What can hang from each mark:
naved: buba nedav vozefe
sukeb: naved zolis
muvar: deza
vaveta: muvar vivobuz
deza: zolis
luguna: vivobuz
vivobuz: deza luguna
zolis: luguna sukeb
panipo: vivobuz
vozefe: naved

Known rows, with every way that one mark hangs from another:
{zolis {luguna vivobuz}}: +0.01	-0.31	+5.70	-3.35	+2.80	-0.17	-1.51	-0.52	-1.27	-2.70	+0.87	+2.26	-1.54	+1.41	+3.35	-4.46	-2.26	+2.47	-1.26	-1.42	+0.37	-2.35	+0.81	-5.67	-2.16	-0.41	-2.54
{zolis sukeb}: -0.37	+0.07	+4.14	-4.39	+0.19	-0.17	+0.02	-0.57	-1.49	-2.04	+1.59	+0.48	-1.79	+1.94	+0.51	-5.85	-1.66	+1.33	-0.31	-3.03	+0.06	-2.02	+1.27	-3.44	-1.21	-1.30	-2.14
{zolis {luguna vivobuz} {sukeb {naved buba nedav vozefe}}}: +0.30	+0.04	+2.50	-3.48	+4.26	-5.59	-1.74	-0.41	-0.43	-2.83	-0.92	+0.92	-1.77	+0.15	+0.45	-5.86	-1.13	+5.32	-1.32	+2.98	+0.66	+0.38	+0.12	-1.57	-2.40	+5.04	-2.03
{naved nedav vozefe}: -0.30	+0.37	+3.94	-4.13	+0.38	-2.64	+1.18	-2.43	-2.87	-1.73	+0.12	+1.66	-2.51	+0.49	+0.14	-5.99	+1.62	+3.61	+1.25	-2.62	-0.16	-1.04	+1.37	-3.18	-3.28	+2.75	-2.30
{vaveta {muvar deza} {vivobuz luguna}}: +2.72	-0.39	+2.69	+0.06	-0.72	+2.95	+1.91	-0.84	-2.30	-4.99	-0.15	-1.46	-1.01	+4.51	+0.02	-4.16	+3.27	+1.32	+0.51	-2.17	-1.23	-2.23	+0.06	-5.65	-3.32	-3.71	-3.06
{deza {zolis {luguna vivobuz} {sukeb {naved buba}}}}: +0.30	-0.94	+3.81	-3.77	+1.90	-1.95	-2.51	+0.78	+2.01	-2.82	-0.47	-0.49	-0.70	+0.35	+0.16	-3.88	-2.62	+3.61	-3.36	+1.40	+0.27	-1.17	-0.18	-2.64	-0.57	-1.52	-1.40
{vivobuz {deza {zolis {sukeb {naved vozefe}}}} luguna}: -0.22	-0.75	+4.52	-1.10	-1.94	-0.34	-0.40	+0.81	-1.63	-0.75	+2.36	-1.41	+0.33	+4.34	+0.06	-3.49	+2.19	+2.96	-0.07	-1.92	+1.24	-1.11	+0.29	-2.60	-3.24	-0.51	-1.94
{sukeb {naved buba nedav vozefe} zolis}: -0.35	-1.47	+3.94	-5.09	+1.56	-5.24	+1.85	-1.78	-1.64	-3.54	-0.71	+1.91	-2.45	-1.99	-1.94	-5.65	+2.79	+4.43	-0.38	-0.48	-0.57	+1.50	-0.12	-1.79	-1.33	+5.16	+1.01
{vozefe {naved buba nedav}}: -1.36	+0.08	+4.09	-3.35	+1.28	-2.69	+0.84	-3.79	-2.49	-4.32	-0.59	+1.12	-1.50	+0.44	-1.60	-5.98	-1.43	+2.27	+2.21	-0.65	-1.87	-0.20	+2.23	-2.38	-2.26	+1.16	-1.18
{zolis luguna sukeb}: +0.17	-0.14	+4.44	-4.55	+1.56	+0.93	-1.90	-0.15	-1.04	-1.79	+2.32	+1.00	-1.61	+3.53	+0.75	-4.48	-2.76	+0.96	-1.03	-0.67	+0.92	-1.64	+1.25	-2.92	-1.75	+0.23	-3.44
{panipo {vivobuz {deza {zolis {sukeb {naved buba vozefe}}}} luguna}}: +0.76	-2.03	+5.16	+0.12	-1.84	-2.11	+0.00	+0.20	-1.30	-2.39	-0.19	-3.68	+0.33	+2.27	-0.86	-4.21	+1.31	+3.70	-0.55	-1.54	+2.56	-0.88	+0.41	-0.60	-3.77	+0.67	-1.34
{muvar {deza {zolis luguna {sukeb {naved buba nedav vozefe}}}}}: +0.85	-0.09	+1.60	-2.40	+0.06	-2.90	-2.98	-0.33	+0.55	-1.90	+0.54	-2.76	-2.61	+2.15	-3.89	-3.72	+1.04	+3.49	-0.98	+2.91	+0.86	-0.52	-0.96	-0.59	-1.73	+4.26	-3.19
{deza {zolis {luguna vivobuz} sukeb}}: +0.92	+0.37	+5.22	-4.21	+0.45	+1.04	-3.63	+1.39	+1.45	-0.65	+0.27	-1.20	-1.20	+2.43	+1.77	-3.69	-3.26	+3.61	-3.09	-0.63	+1.38	-2.58	+0.32	-4.31	-0.62	-3.32	-3.24
{zolis {luguna {vivobuz deza}} {sukeb {naved buba nedav vozefe}}}: +0.17	-0.31	+2.24	-1.22	+3.52	-4.28	-1.88	-0.05	-1.68	-2.28	-0.55	-0.67	-1.00	+1.46	+0.51	-5.37	-0.43	+5.51	-0.10	+2.00	+2.06	+0.28	-0.40	-1.22	-2.94	+6.32	-2.13
{luguna {vivobuz deza}}: -0.44	-0.10	+5.13	-1.02	+0.69	+0.07	+0.04	-0.48	-3.16	-2.14	+0.56	+0.14	-0.92	+1.13	+2.85	-5.25	-0.68	+3.21	+0.56	-4.97	+0.92	-2.75	+0.18	-5.51	-2.10	-0.98	-1.36
{deza {zolis {sukeb naved}}}: +0.08	-0.45	+4.21	-5.08	-1.64	-1.25	-0.97	+0.80	+0.10	-2.14	+1.21	+0.53	-0.62	+1.48	-0.68	-4.78	+0.22	+1.92	-1.84	-2.33	-0.27	-1.65	+0.95	-3.20	+0.35	-3.53	-1.72
{zolis {sukeb {naved buba nedav vozefe}}}: -0.52	-0.20	+1.84	-4.19	+1.83	-5.73	+0.96	-1.93	-1.60	-3.12	-0.38	+0.73	-2.20	-0.38	-1.85	-6.58	+0.93	+3.98	+0.30	+0.37	-0.35	+0.37	+0.82	-0.29	-2.34	+4.48	-1.32
{vaveta vivobuz}: +1.62	-0.83	+4.83	-2.84	-0.24	-0.20	+2.43	-1.11	-2.13	-4.01	-1.44	+0.28	-1.17	+0.93	+0.98	-5.62	+0.51	+2.05	+0.40	-3.79	-0.25	-1.39	+1.67	-4.34	-2.46	-3.36	-2.41
{muvar {deza {zolis luguna {sukeb naved}}}}: +1.08	-0.27	+3.57	-2.95	-1.31	+0.46	-3.87	+1.78	+0.18	-2.36	+3.20	-0.96	-1.53	+4.25	-1.47	-3.10	-0.29	+0.58	-2.05	+0.34	+0.81	-2.18	-0.32	-3.68	+0.23	-1.06	-3.45
{vaveta {vivobuz deza luguna}}: +1.26	-0.75	+4.79	+0.49	-0.44	+2.79	+2.77	-1.00	-3.35	-3.82	+0.18	-1.24	+0.25	+4.14	+1.80	-4.06	+1.82	+1.38	+1.83	-3.65	+0.96	-1.18	+1.16	-3.72	-4.56	-2.09	-2.12

Rows:
+0.53	-1.01	+7.14	-4.75	+2.13	+0.54	-1.55	+0.92	-0.49	-2.25	+0.52	+1.99	-2.10	+1.07	+2.75	-4.08	-1.67	+3.00	-2.76	-1.22	+0.47	-0.96	-0.36	-6.09	-0.59	-0.11	-1.05 : {sukeb {zolis {luguna vivobuz}}}
-0.36	+0.48	+1.69	-4.73	+1.66	-3.73	+0.82	-1.72	-1.07	-4.46	+0.16	+0.99	-1.68	-0.17	-2.15	-6.21	+0.02	+2.41	-0.13	-0.15	-0.76	+0.26	+0.66	-0.65	-0.60	+2.77	-0.51 : {zolis {sukeb {naved buba nedav}}}
-0.29	+0.46	+4.46	-1.62	-2.56	+3.60	-0.61	+0.25	-1.08	-0.85	+2.16	-2.67	-0.03	+5.07	+0.09	-2.84	-0.07	+1.60	-0.04	-3.21	+1.51	-2.17	+0.51	-2.62	-2.67	-2.94	-1.88 : {vivobuz {deza {zolis sukeb}} luguna}
+0.79	-0.20	+2.87	-3.88	+1.98	-4.59	-2.60	+0.12	+1.39	-1.67	-1.90	-0.94	-1.46	+0.07	-0.64	-4.71	-0.70	+6.05	-2.66	+2.71	+0.92	-0.14	-0.36	-1.40	-1.65	+2.28	-2.12 : {deza {zolis {luguna vivobuz} {sukeb {naved buba nedav vozefe}}}}
+1.67	-0.75	+5.04	+0.23	-2.78	+3.79	+1.84	-0.39	-1.62	-2.81	-0.77	-3.28	+0.78	+4.01	+0.52	-2.76	+2.13	+2.09	+0.65	-4.09	+1.31	-1.58	+0.85	-3.55	-3.86	-4.71	-2.26 : {vaveta {vivobuz {deza zolis} luguna}}
+1.80	-1.08	+6.20	-1.90	-2.84	+2.35	-3.27	+1.58	-1.04	-0.68	+0.53	-3.18	-0.23	+4.75	+0.59	-4.01	-1.70	+2.46	-1.90	-2.98	+4.25	-2.02	+1.13	-2.36	-1.54	-1.01	-3.70 : {panipo {vivobuz {deza {zolis luguna sukeb}}}}
+0.60	-1.02	+6.68	-2.32	+1.34	+1.74	-1.80	+1.36	-1.82	-1.94	+1.09	+0.42	-1.29	+2.35	+2.67	-3.80	-1.16	+3.42	-1.51	-2.24	+1.85	-0.77	-0.62	-5.66	-1.18	+1.31	-0.95 : {sukeb {zolis {luguna {vivobuz deza}}}}
-0.02	-0.40	+5.39	-1.04	+1.90	+1.33	-1.44	+0.08	-2.48	-2.12	+1.45	+0.48	-0.72	+2.65	+3.17	-4.04	-1.78	+2.81	-0.14	-2.34	+1.81	-2.24	+0.32	-5.30	-2.69	+0.81	-2.54 : {zolis {luguna {vivobuz deza}}}
+0.14	-2.04	+3.87	-3.78	+1.37	-2.78	-1.60	-0.26	+0.48	-1.75	+0.74	-0.77	-0.98	+1.12	-2.00	-3.97	-0.64	+3.66	-1.80	+1.58	+0.62	-0.71	+0.70	-0.91	-2.54	+0.77	-2.53 : {deza {zolis luguna {sukeb {naved buba vozefe}}}}
+0.27	-0.27	+2.19	-3.02	-0.21	-0.22	-1.95	-0.38	-0.21	-2.39	+0.52	-1.78	-0.20	+2.79	-2.86	-3.73	+0.09	+2.91	-0.78	+0.96	+1.90	+0.22	-0.03	+0.39	-1.28	+2.91	-1.79 : {vivobuz {deza {zolis luguna {sukeb {naved buba nedav}}}}}
+2.55	+0.42	+2.95	-2.19	-0.60	+2.40	-4.70	+2.02	+0.85	-1.12	+0.35	-3.01	-1.52	+4.38	+0.13	-3.26	-0.82	+3.74	-3.17	-0.38	+0.61	-3.44	-1.20	-5.79	-0.13	-4.08	-4.27 : {vaveta {muvar {deza {zolis {luguna vivobuz} sukeb}}}}
-0.76	-0.41	+2.91	-3.69	+1.80	-3.38	+1.91	-3.78	-2.04	-2.64	-1.18	+0.30	-2.61	-1.06	-1.61	-6.03	+0.94	+4.26	+1.64	-1.54	-0.37	-0.52	+1.14	-1.14	-3.93	+3.78	-1.14 : {naved buba nedav vozefe}
+0.66	-0.37	+4.49	-2.52	-1.52	+3.30	-2.96	+0.76	-0.81	-0.23	+1.91	-2.37	-0.27	+4.92	-0.36	-2.94	-1.52	+1.99	-0.92	-1.82	+2.67	-1.96	+0.59	-2.35	-1.79	-1.15	-3.43 : {vivobuz {deza {zolis luguna sukeb}}}
+0.19	-2.69	+6.06	-3.58	+4.03	-4.37	-0.64	+0.24	-0.48	-3.31	-0.33	+2.15	-1.95	-1.33	+1.15	-4.50	-0.04	+5.01	-2.57	+1.30	+0.03	+0.63	-0.71	-4.17	-2.00	+3.43	+0.13 : {sukeb {naved buba vozefe} {zolis {luguna vivobuz}}}
+0.25	-0.62	+4.09	-4.77	+1.83	-1.21	-1.59	+0.42	-1.26	-3.09	+3.01	+2.86	-0.96	+3.17	+0.52	-4.86	-1.58	+0.59	-1.35	+0.03	+0.21	-0.83	+1.29	-3.29	-0.87	+0.80	-2.95 : {zolis luguna {sukeb naved}}
+0.79	+0.36	+3.29	-1.65	+2.28	-3.76	-2.67	+1.36	-2.29	-1.24	+0.67	+0.70	-0.89	+3.00	+2.06	-5.52	+0.10	+5.16	-0.42	+0.90	+2.26	-0.20	+0.00	-2.91	-2.18	+5.28	-3.14 : {zolis {luguna {vivobuz deza}} {sukeb {naved nedav vozefe}}}
+0.85	+0.45	+3.30	-2.14	-1.45	-4.06	-1.96	+1.49	-1.12	-0.39	-0.72	-1.64	-0.72	+1.32	+0.69	-5.46	+1.71	+6.52	-0.80	-1.97	+1.78	-1.09	-0.25	-3.02	-0.86	+0.76	-1.87 : {luguna {vivobuz {deza {zolis {sukeb {naved nedav vozefe}}}}}}
+1.25	+0.92	+1.52	-2.23	+1.02	-2.07	-3.84	+0.83	+1.52	-3.16	-0.36	-2.67	-2.24	+1.45	-1.84	-3.81	-0.82	+3.64	-2.46	+2.49	+0.69	-1.20	-1.62	-2.40	+0.18	+1.61	-1.97 : {muvar {deza {zolis {luguna vivobuz} {sukeb {naved buba nedav}}}}}
-0.37	-3.37	+5.73	-4.32	+3.03	-3.36	+0.23	-0.96	-1.19	-3.11	+1.05	+2.41	-2.03	-0.19	-1.03	-4.40	+0.98	+3.07	-1.55	+1.01	+0.02	+1.07	+0.13	-2.59	-2.44	+4.53	-0.51 : {sukeb {naved buba vozefe} {zolis luguna}}
-0.02	-2.92	+5.73	-1.23	+3.28	-3.28	-0.88	+0.70	-1.78	-2.77	+0.16	+0.68	-1.13	+0.20	+0.98	-4.30	+0.57	+5.24	-1.34	+0.38	+1.49	+0.68	-0.98	-3.55	-2.44	+4.74	-0.09 : {sukeb {naved buba vozefe} {zolis {luguna {vivobuz deza}}}}
+4.29	-1.29	+1.89	-1.82	-1.79	+1.05	-2.38	+2.21	+0.29	-3.72	-0.39	-2.25	-0.25	+5.01	-2.11	-3.67	+2.29	+2.42	-2.75	+0.65	+0.05	-1.57	-0.43	-4.25	-0.25	-4.43	-4.71 : {vaveta {muvar {deza {zolis luguna {sukeb naved}}}} vivobuz}
+1.14	-0.84	+6.01	-1.23	-3.42	+0.62	-0.87	+1.68	-1.42	-2.48	+1.27	-1.94	+0.84	+4.24	+0.86	-3.87	+1.06	+1.48	-1.11	-3.21	+2.66	-1.50	+0.64	-2.74	-1.45	-1.95	-1.52 : {panipo {vivobuz {deza {zolis {sukeb naved}}} luguna}}
-0.28	-0.91	+4.13	-3.97	+0.96	-4.38	-0.07	+0.14	-2.05	-2.22	+2.01	+2.05	-1.51	+1.28	+0.53	-6.21	+0.75	+2.69	-0.36	-1.54	-0.24	-1.09	+1.22	-3.31	-1.78	+0.74	-2.29 : {zolis {sukeb {naved vozefe}}}
-0.01	-1.10	+5.48	-2.12	-1.24	+3.54	-1.55	-0.61	-1.60	-0.92	+1.71	-0.85	-0.45	+3.57	-0.07	-2.68	-0.28	+1.89	-0.11	-2.76	+2.07	-2.16	+0.81	-3.72	-2.45	-1.01	-2.99 : {vivobuz {deza {zolis luguna}}}
+1.46	+0.62	+4.31	-2.03	-0.54	+1.44	-4.70	+2.05	+1.12	-1.12	+1.07	-2.94	-2.14	+3.74	+0.52	-3.16	-2.50	+2.52	-2.54	-0.32	+1.58	-3.27	-1.06	-5.03	-0.27	-2.69	-3.76 : {muvar {deza {zolis {luguna vivobuz} sukeb}}}
